Each row was made from one small tree. The marks that hang from a mark follow it in brackets, in the order of their numbers. Every link used is in the known rows. Write each row's tree.
In the rows, zero is written as 128.
Known rows
k_581{k_322 k_862{k_878{k_70{k_119{k_14 k_896}} k_784}}}: [206 120 107  91 105 150 171 157  94 135 151 108 130 145 167  75  46 207
 159 204 145]
k_581{k_322 k_862{k_878{k_70{k_119{k_14}} k_784}}}: [185 149 113 109 107 157 174 157 100 134 150 108 131 134 161  80  67 207
 146 198 138]
k_517{k_886{k_862{k_878{k_70 k_784}}}}: [171 124 109  87 146 170 147 148 108 156 157  95 159  95 145  83 130 119
 131 161 120]
k_784{k_878{k_70}}: [111 140 146 138 123 112 150 133 110 156 139 129 136 130 134  90 130 142
 141 136 128]
k_517{k_886{k_862{k_878{k_70{k_119{k_896}} k_784}}}}: [192 100  98  69 131 181 148 148 116 153 168  81 150  99 147  82 110 134
 115 159 124]
k_119{k_14{k_886{k_862}} k_70{k_878} k_896{k_581{k_322}}}: [173 121  81  91  97 167 197 117 121 127 164 147 122 141 135  55  21 131
 111 174 104]
k_878{k_70{k_119{k_14 k_896}} k_784}: [168 130  84 102  91 134 147 164 122 160 183 121 131 140 142  95  81 181
 177 134 141]
k_322{k_581{k_862{k_878{k_784}}}}: [142 135 114 102 127 166 145 143 131 111 103 116 149  90 120  96 107 143
 126 193 161]
k_517{k_886{k_862{k_878{k_70{k_119{k_14 k_896}} k_784}}}}: [190 111  88  62 128 178 153 155 109 157 192  79 146 109 147  74  87 142
 132 155 126]
k_896{k_581{k_322 k_862{k_878{k_70{k_119} k_784}}}}: [172 130  97 104  92 168 180 123 114 129 113 135 144 102 131  91  86 196
 126 194 145]
k_581{k_322 k_862{k_878{k_70}}}: [171 139 130 127 114 136 163 137 104 131 114 120 142 137 157  82  75 175
 137 208 146]
k_862{k_878{k_70{k_119{k_14 k_896{k_581}}} k_784}}: [156 124  94  80  92 170 168 138 115 170 163 124 128 105 129 100  92 167
 168 165 150]
k_14{k_886}: [103 141 120 134 118 140 146 117 136 117 145 129 149 117 136 112  97 103
  94 164 136]
k_896{k_581{k_322 k_862}}: [154 126  83 125  95 131 160 110 115  89 104 151 149 124 127  85  66 176
 111 181 140]
k_322{k_581}: [114 149  99 126  97 133 142 133 157 107 118 120 155 117 103 107 111 125
 116 153 150]
k_14{k_886{k_862{k_878{k_70{k_119} k_784}}}}: [144 147 130 104 131 197 181 147 138 159 163 100 131  82 145  96 121 120
  92 168 104]
k_119{k_70 k_896{k_581{k_322 k_862{k_878}}}}: [180  97 107  78 101 140 157 110  97 120 122 151 134 125 140  70  30 145
 145 208 155]
k_70{k_119{k_14 k_896} k_878{k_784}}: [160 112  84 117 103 158 162 156 126 109 151 108 113 151 136  97  93 188
 118 136 126]
k_886{k_862{k_878{k_70 k_784}}}: [165 143 130 110 135 167 166 167 114 167 147 113 128  97 146  87 136 137
 149 161 104]
k_517{k_886{k_862}}: [152 120  93 108 134 148 130 135 123 112 153  97 163 113 136  82 109 114
  91 141 116]

Which tree is each row?
[157 112  89  68 105 197 186 127 130 133 179 110 121  90 135  89  65 141
  98 170 121] | k_70{k_119{k_14{k_886{k_862{k_878{k_784}}}} k_896{k_581}}}
[119 156 136 121 122 153 174 143 129 166 189 102 122 118 138  74 101 137
  95 131 100] | k_784{k_878{k_70{k_119{k_14{k_886{k_862}}}}}}
[152 123  93 100 104 162 162 144 146 123 193  99 123 126 145  81  51 137
  86 146 117] | k_70{k_119{k_14{k_886{k_862}} k_896}}
[157 131  89  97  97 152 156 152 129 162 193 121 138 130 145  99  72 159
 156 150 140] | k_878{k_70{k_119{k_14{k_886} k_896}} k_784}
[156 105  77  79 112 170 158 121 106 133 155 166 130 123 132  71  30 142
 137 175 144] | k_119{k_14{k_886} k_70{k_878{k_784}} k_896{k_581{k_862}}}
[153 124 105 112 103 152 171 106 109  97  97 139 144 108 132  87  74 166
 110 207 148] | k_896{k_581{k_322 k_862{k_878}}}
[148 144 111 105 121 164 146 146 133 143 110 121 155  93 119  95 108 150
 148 188 164] | k_322{k_581{k_862{k_878{k_70 k_784}}}}
[114 151 136 132 106 124 156 139 117 158 171 109 125 136 128  89 110 163
 129 124 126] | k_784{k_878{k_70{k_119{k_14}}}}
[170 136  98  81 131 185 155 153 112 156 189  79 150 102 142  82 107 141
 120 148 117] | k_517{k_886{k_862{k_878{k_70{k_119{k_14}} k_784}}}}
[179 127  93  84  86 163 188 136 108 156 158 122 131 123 140  94  75 185
 166 182 140] | k_862{k_878{k_70{k_119{k_14 k_896{k_581{k_322}}}} k_784}}
[175 132  89  90 105 166 166 168 133 165 200 113 128 121 149  82  73 157
 143 141 113] | k_878{k_70{k_119{k_14{k_886{k_862}} k_896}} k_784}
[172 109  84  87  81 157 173 117 114 105 146 114 127 131 137  82  30 189
 111 189 151] | k_70{k_119{k_14 k_896{k_581{k_322 k_862{k_878}}}}}
[151 150 129 120 114 178 168 155 137 160 148  90 122 101 135  90 122 140
 106 150 106] | k_886{k_862{k_878{k_70{k_119}}}}
[151 124  96 121  83 130 139 141 145 155 154 118 137 140 132 102  88 161
 136 136 144] | k_878{k_70{k_119{k_896}}}
[147 120 103  93 119 152 160 142 108 136 175 143 123 147 144  84  52 124
 149 167 130] | k_119{k_14{k_886} k_70{k_878{k_784}} k_896}
[121 128 131 109 109 135 165 129 120 163 185 113 125 135 141  86  80 142
 121 145 132] | k_784{k_878{k_70{k_119{k_14{k_886} k_896}}}}
[167 113  87 105 116 188 182 156 135 114 167 102 111 131 143  84  86 163
  83 143  99] | k_70{k_119{k_14{k_886{k_862}} k_896} k_878{k_784}}
[139 143 135 115 126 150 155 150 107 166 137 124 140 107 142 111 136 143
 170 175 142] | k_862{k_878{k_70 k_784}}
[128 166  98 134  81 135 145 150 139 158 176 115 135 140 125 100  87 167
 140 125 137] | k_878{k_70{k_119{k_14}}}
[151 147 108 104 108 180 151 149 149 139 116 106 152  90 115  97 109 163
 123 178 159] | k_322{k_581{k_862{k_878{k_70{k_119} k_784}}}}
[160 100  92 123 108 162 159 150 131 102 118 108 119 139 132 105 121 180
 100 140 122] | k_70{k_119{k_896} k_878{k_784}}
